What can hang from each mark
q900: q753
q760: q724 q753
q723: q753
q753: q450 q723 q760 q900
q450: q569 q724
q690: q569
q569: q99 q450 q690
q724: q450 q760 q797

(in the rows, 128 means zero)
Known rows, with every way that one mark hangs from another
q723{q753{q450{q569 q724} q760 q900}}: [110 131 151  85 117 104 144 106  86 139 117 131 123 185 171 130 152 134
 176 153  95 128  96]
q724{q760{q753{q450 q723 q900}} q797}: [146 147 141  86 112  96 150 108  53 126 122 168 108 196 166 146 144  90
 174 167 114 124  72]
q690{q569{q450}}: [100 156 110  59 115  90 132 102  79 123 134 165 174 198 119 160 113 130
 132  95 131 103 121]
q723{q753}: [105 157 134  96 123  75 143  99  84 115 106 157 178 208 149 156 121  94
 125 110 102 104 118]
q724{q760 q797}: [143 151 138  96 122  99 152 107  74 121 127 185 153 206 153 163 106  97
 128 134 135 112 116]
q753{q450}: [131 147 123  90 123 100 142 106  72 122 133 164 157 188 161 160 141 131
 143 120  95  97 117]
q569{q450{q724{q797}}}: [111 133 131  93 112 107 134 121  96 131 161 163 148 180 139 166 105 125
 127 129 130 114 109]
q723{q753{q450{q569} q760 q900}}: [124 139 146  69 116  98 146 101  78 131 113 136 120 191 170 124 155 132
 179 146  93 121 103]
q724{q450 q797}: [137 144 122  76 112 101 142 121  72 130 160 165 145 202 179 166 105 100
 125 134 135 113 111]
q690{q569}: [ 92 163 118  79 118  84 137  97  61 130 118 172 189 200 137 167 118 106
 129  98 123  96 124]
q753{q450 q760}: [149 142 124  74 125 101 140  97  72 117 129 163 154 182 165 146 151 156
 160 130  81 103 116]
q760{q724{q450{q569}} q753{q723 q900}}: [112 166 116  97 121  99 167 109  45 143 136 164 105 182 151 160 141  65
 170 158 102 104  69]
q569{q99}: [120 164 116  93 146 111 142  97  81 125 142 165 168 187 123 146 121  97
 141 110 113  89 120]
q753{q760{q724{q450{q569{q690}}}}}: [133 163 111  73 138 112 157  99  82 137 120 173 127 182 145 144 108 125
 154 139 103 104 108]
q900{q753{q450{q724{q797}} q723 q760}}: [108 128 153  95 119  82 135 100  65 120 129 151 141 186 182 161 142 125
 163 159  97 118 104]
q900{q753{q450 q723}}: [108 148 139  97 127  75 144  96  60 112 120 159 156 201 169 169 152 107
 154 130  95  97 114]
q760{q724{q450{q569{q99}} q797}}: [121 158 114  86 132 118 155 119  73 142 164 162 111 180 137 157  80  93
 132 144 139 109 110]
q760{q753{q450{q569{q99 q690}} q723}}: [110 164 121  82 146  93 140  98  62 147 117 144 105 174 119 129 136  92
 186 136 107 102  77]
q760{q753{q450 q900}}: [126 155 123  94 118  92 147 110  61 125 128 160 145 179 151 145 157 107
 170 137  85  99  80]
q753{q760}: [136 151 126  85 126  95 144  93  70 119 124 176 175 188 155 153 141 126
 149 121  90  95 123]
q900{q753{q450{q569 q724}}}: [ 92 139 148 118 131  81 152 113  77 133 134 147 155 185 150 172 130 119
 148 128 116 102 113]
q690{q569{q99 q450}}: [101 162 102  53 133 105 128 100  89 124 146 154 165 191  95 140 103 127
 140  95 138 102 118]
q450{q569{q99 q690} q724}: [ 87 159 128 106 156 123 143 104  98 162 129 153 134 173 112 136 103  92
 157 123 136  99 106]
q450{q569{q690} q724{q760{q753} q797}}: [105 154 146 113 135  94 154 116  85 157 110 167 120 183 121 150  88  83
 154 147 148 121  79]
q569{q99 q450{q724} q690}: [105 158 108  79 155 132 130 103 127 136 139 154 140 177  95 125  96 123
 149 116 126 104 102]

Rows
[163 148 125  78 121 106 155 117  80 120 146 174 140 218 170 163  99 102
 125 140 149 124 106] => q724{q450 q760 q797}
[110 148 140  94 131  80 156  90  54 122 117 160 124 181 156 161 144 125
 172 151  86 102 111] => q900{q753{q450{q569} q723 q760{q724}}}
[121 154 130  74 120 103 160 101  81 128 118 150 124 196 163 136 128 109
 158 150  97 120 100] => q723{q753{q760{q724{q450{q569}}} q900}}
[112 135 154 111 125  84 146 105  71 118 124 160 140 203 172 172 129 105
 148 153 120 120 101] => q900{q753{q450{q724{q760 q797}} q723}}
[103 169 123  85 154 116 145  98  89 153 123 159 131 181 111 129 108  90
 161 114 132  91 115] => q450{q569{q99 q690}}
[123 141 143 117 124 105 150 113  84 131 133 178 159 198 154 172 104 100
 125 139 135 118 107] => q450{q724{q760 q797}}
[134 146 125  77 117 123 147  88  54 125 120 171 110 175 184 140 173 131
 185 168  60 106  98] => q753{q450 q723 q760{q724} q900}
[111 125 154  86 114  88 136 112  83 137 124 131 123 184 166 143 118 137
 154 151 110 134 104] => q723{q753{q450{q569 q724{q797}} q760}}
[118 161 117  90 109  99 153 113  46 132 141 170 108 185 167 160 123  64
 155 172 101 113  67] => q760{q724{q450 q797} q753{q723 q900}}
[156 149 127  74 138 120 159 120  82 139 163 156 110 206 140 145  89  95
 144 142 173 126 105] => q724{q450{q569{q99}} q760 q797}
[148 169 117  83 146  91 168 111  84 137 114 163 127 207 124 144 104  91
 158 130 142 115  79] => q724{q450{q569{q690}} q760{q753}}
[113 141 147 116 136  84 151  98  74 113 115 160 156 206 164 173 144 110
 151 140 108 111 103] => q900{q753{q450{q724{q760}} q723}}
[117 134 143  84 116 104 138 102  91 122 112 139 143 190 178 131 152 137
 165 150  80 125  95] => q723{q753{q450{q724} q760 q900}}
[106 170 118  98 131 103 158 109  68 145 108 166 103 163 126 136 127 102
 176 152  86  98  74] => q760{q724 q753{q450{q569{q690}} q900}}
[125 153 119  75 151 135 135 109 130 134 138 161 119 186  97 122  75 121
 146 134 151 123  96] => q569{q99 q450{q724{q760 q797}} q690}
[126 160 112  80 163 135 140 101 134 130 128 162 136 189  89 122  91 125
 150 121 137 113  98] => q569{q99 q450{q724{q760}} q690}
[149 159 123  64 147 125 154 115  97 146 141 158  98 205 134 128  77  93
 152 144 173 127 100] => q724{q450{q569{q99 q690}} q760 q797}
[104 140 138 103 123  86 137 109  92 121 115 141 162 197 160 157 126 123
 131 125  96 118 105] => q723{q753{q450{q724}}}
[106 161 134 102 134  75 154  81  59 107 108 179 164 192 152 167 137 101
 152 139  78  93 116] => q900{q753{q723 q760{q724}}}
[130 135 141 102 121 127 149 101  69 134 125 163 122 197 186 152 172 109
 174 159 102 118  88] => q753{q450{q724{q760}} q723 q900}
